Each row was made from one walk, in order. Every step used is in the known rows, and no mark comes twice. Write each row's walk.
Known rows
tizoguf > turid > zavak: -18,-28,-30,-61,-25,2,44,43,34,-8,-13,64,-8,-37,10,-6,-31,-7,32,32,-2
fovo > zada > sena: -22,-14,-10,-17,-20,38,1,-10,53,-54,-21,30,3,-28,18,-5,4,23,17,47,21
ligeke > foza: 1,-33,-16,-42,-28,-14,7,4,50,-12,-21,42,-9,5,6,-16,-16,-15,24,42,8
zada > fovo: 29,12,-7,-44,5,13,12,26,19,-39,-28,48,-6,-13,15,-6,6,6,30,69,-34
turid > zavak > zada > sena > tizoguf > foza: -10,-48,24,-49,-75,24,12,9,65,11,-43,46,7,-31,26,-23,-51,-9,32,53,-31
foza > ligeke > zavak > zada: -26,-61,-1,-66,-52,2,1,9,11,2,-22,84,-19,-3,46,-38,-16,-2,77,13,-13
ligeke > foza > sena: -17,-26,-24,-48,-33,-37,-1,7,49,-12,-24,64,5,-13,9,-24,21,-18,8,37,21
sena > foza > ligeke: -41,-46,10,-50,-29,-23,19,24,4,2,-56,53,8,5,57,-39,4,23,52,51,-11
ligeke > zavak > natag: -3,-47,-34,-41,-3,-5,6,-3,49,13,-20,98,-44,-6,20,5,4,-4,27,26,-2
turid > zavak > ligeke > foza > sena > zada: -26,-68,-25,-65,-61,-10,5,17,36,29,-23,80,-29,9,21,-20,-1,-22,35,61,-1
fovo > zada: -8,-13,10,-31,-2,35,7,0,33,-47,-11,41,1,-25,15,-5,-5,21,29,59,24
turid > zavak > zada > sena > tizoguf: -19,-42,8,-56,-58,17,14,9,57,-13,-38,55,-1,-27,25,-15,-40,-13,35,40,-30
zada > sena: -20,-12,-24,-18,-18,11,12,-1,49,-36,-49,38,1,-16,22,0,4,5,28,22,-17
turid > zavak: -17,-29,-6,-38,-22,14,29,19,29,13,-17,45,-8,-10,14,-1,-29,-17,52,42,-20
tizoguf > sena > foza > ligeke: -51,-46,19,-50,-9,-24,21,25,0,14,-55,57,16,-3,40,-53,-1,-12,29,28,-2
turid > zavak > zada: 2,-26,20,-65,-47,22,27,19,19,19,-13,60,-8,-19,25,-15,-42,-22,70,41,-29
tizoguf > foza > ligeke > zavak > natag: -31,-71,-4,-44,-34,9,-1,2,39,43,-42,83,-24,3,44,-31,-5,20,47,44,-3
zada > sena > tizoguf > foza > ligeke > zavak > natag: -50,-82,-25,-33,-41,2,-13,-13,85,-5,-71,77,-17,-10,41,-25,-1,27,2,41,-6
fovo > zada > sena > tizoguf > foza > ligeke > zavak: -48,-75,-7,-21,-56,29,-23,-14,79,-38,-32,39,4,-24,26,-32,-15,33,0,54,30
fovo > zada > sena > tizoguf > foza > ligeke: -51,-54,11,-27,-40,38,-15,-11,68,-52,-54,30,19,-25,35,-33,-9,48,5,69,24
zada > sena > foza > ligeke: -55,-43,-13,-33,-47,-16,12,13,29,-11,-63,41,9,0,56,-34,13,25,35,36,-14
fovo > zada > sena > tizoguf: -27,-30,-6,-22,-16,29,-6,-13,74,-81,-40,35,10,-34,14,-6,-3,29,-9,57,23
foza > sena > zada: -17,-21,-16,-38,-24,-18,7,6,37,-41,-41,74,12,-26,7,-9,47,16,47,44,-8

Which walk is each row?
-52,-42,0,-33,-46,14,-1,1,36,-31,-33,32,9,-13,49,-35,13,39,22,61,23 | fovo > zada > sena > foza > ligeke
-30,-38,17,-61,-69,-5,11,13,18,-5,-59,60,7,-12,65,-45,-2,15,56,35,-25 | zavak > zada > sena > foza > ligeke
-24,-43,-20,-53,-28,-46,-7,4,69,-40,-43,68,12,-18,4,-24,13,-12,-18,48,22 | ligeke > foza > sena > tizoguf
-28,-64,-50,-85,-62,-22,22,41,42,6,-20,98,-27,-20,15,-23,0,-12,17,49,14 | tizoguf > turid > zavak > ligeke > foza > sena > zada
-20,-56,-19,-95,-69,-43,9,30,68,-19,-20,89,5,-43,7,-39,-16,-22,-12,46,23 | ligeke > foza > sena > tizoguf > turid > zavak > zada
-23,-42,-2,-52,-16,23,26,25,5,27,-37,70,-33,4,41,-2,-34,-22,47,43,-23 | turid > zavak > ligeke
-33,-78,5,-36,-37,-4,-6,6,55,-13,-58,60,4,-8,28,-33,-29,17,22,46,-4 | sena > tizoguf > foza > ligeke > zavak
-42,-62,-26,-42,-30,-4,2,8,20,-3,-26,69,-20,6,35,-27,-6,3,61,15,-4 | foza > ligeke > zavak
-2,-53,-33,-59,-61,-14,7,16,70,-44,-28,88,-13,-49,14,-18,-26,-10,4,4,-3 | ligeke > zavak > zada > sena > tizoguf > turid
-23,-22,1,-20,-37,13,5,2,50,-34,-24,27,10,-28,28,-14,8,25,4,60,23 | fovo > zada > sena > foza
-23,-40,-19,-61,-23,-24,-1,14,19,1,-49,89,-22,2,39,-22,13,-22,3,36,13 | zavak > ligeke > foza > sena
-14,-35,-14,-76,-77,-11,41,46,39,9,-18,67,-2,-45,32,-27,-31,-7,26,34,-13 | tizoguf > turid > zavak > zada > sena > foza
-36,-57,-41,-74,-51,-49,10,28,75,-23,-22,76,4,-36,-2,-28,-6,-18,-26,47,30 | ligeke > foza > sena > tizoguf > turid > zavak
-14,-27,-23,-73,-61,10,36,36,42,-8,-16,70,-7,-48,23,-17,-33,-9,37,21,-13 | tizoguf > turid > zavak > zada > sena
46,10,23,-71,-21,19,12,24,8,-31,-26,66,-5,-23,28,-21,-8,0,51,64,-42 | zavak > zada > fovo
-33,-22,-6,-44,2,-30,5,10,45,-59,-62,78,22,-39,17,-12,25,6,-3,38,3 | foza > sena > tizoguf
-27,-30,-20,-22,-13,1,5,-3,71,-66,-71,45,9,-22,18,-3,-4,12,1,33,-16 | zada > sena > tizoguf
-25,-63,6,-39,-83,16,-5,3,40,26,-40,58,-4,-11,46,-45,-23,7,56,22,-15 | tizoguf > foza > ligeke > zavak > zada > sena
-51,-64,-32,-28,-63,-26,4,11,39,6,-41,49,-7,0,48,-33,7,10,29,21,-8 | zada > sena > foza > ligeke > zavak
-50,-62,-19,-26,-63,5,-9,0,47,-14,-11,40,-6,-13,41,-34,6,26,17,45,30 | fovo > zada > sena > foza > ligeke > zavak
-20,-37,-11,-55,-5,17,26,7,40,31,-26,80,-32,-4,28,4,-11,-3,45,56,-17 | turid > zavak > natag
-38,-44,-43,-46,-35,-2,25,23,79,-50,-48,55,2,-41,10,-6,-24,5,-9,31,-7 | zada > sena > tizoguf > turid > zavak
-22,-35,11,-15,-30,36,-10,-12,81,-57,-44,26,19,-38,14,-12,-14,33,-13,69,23 | fovo > zada > sena > tizoguf > foza
-19,-35,-1,-14,-30,10,3,-3,79,-40,-76,33,19,-27,18,-10,-16,17,-4,46,-15 | zada > sena > tizoguf > foza
-40,-70,-16,-69,-39,-21,3,20,43,14,-42,83,-22,-2,31,-20,-19,-31,-5,55,5 | turid > zavak > ligeke > foza > sena > tizoguf
-50,-66,0,-46,-26,-35,13,24,11,29,-32,66,0,-3,32,-52,-7,-27,24,13,6 | tizoguf > sena > foza > ligeke > zavak
-52,-69,-23,-40,-49,7,-11,-10,55,0,-19,69,-25,-8,51,-30,22,37,10,55,33 | fovo > zada > sena > foza > ligeke > zavak > natag
-46,-75,-20,-20,-54,1,-12,-4,78,-20,-65,48,4,-14,30,-31,-16,16,9,30,-9 | zada > sena > tizoguf > foza > ligeke > zavak
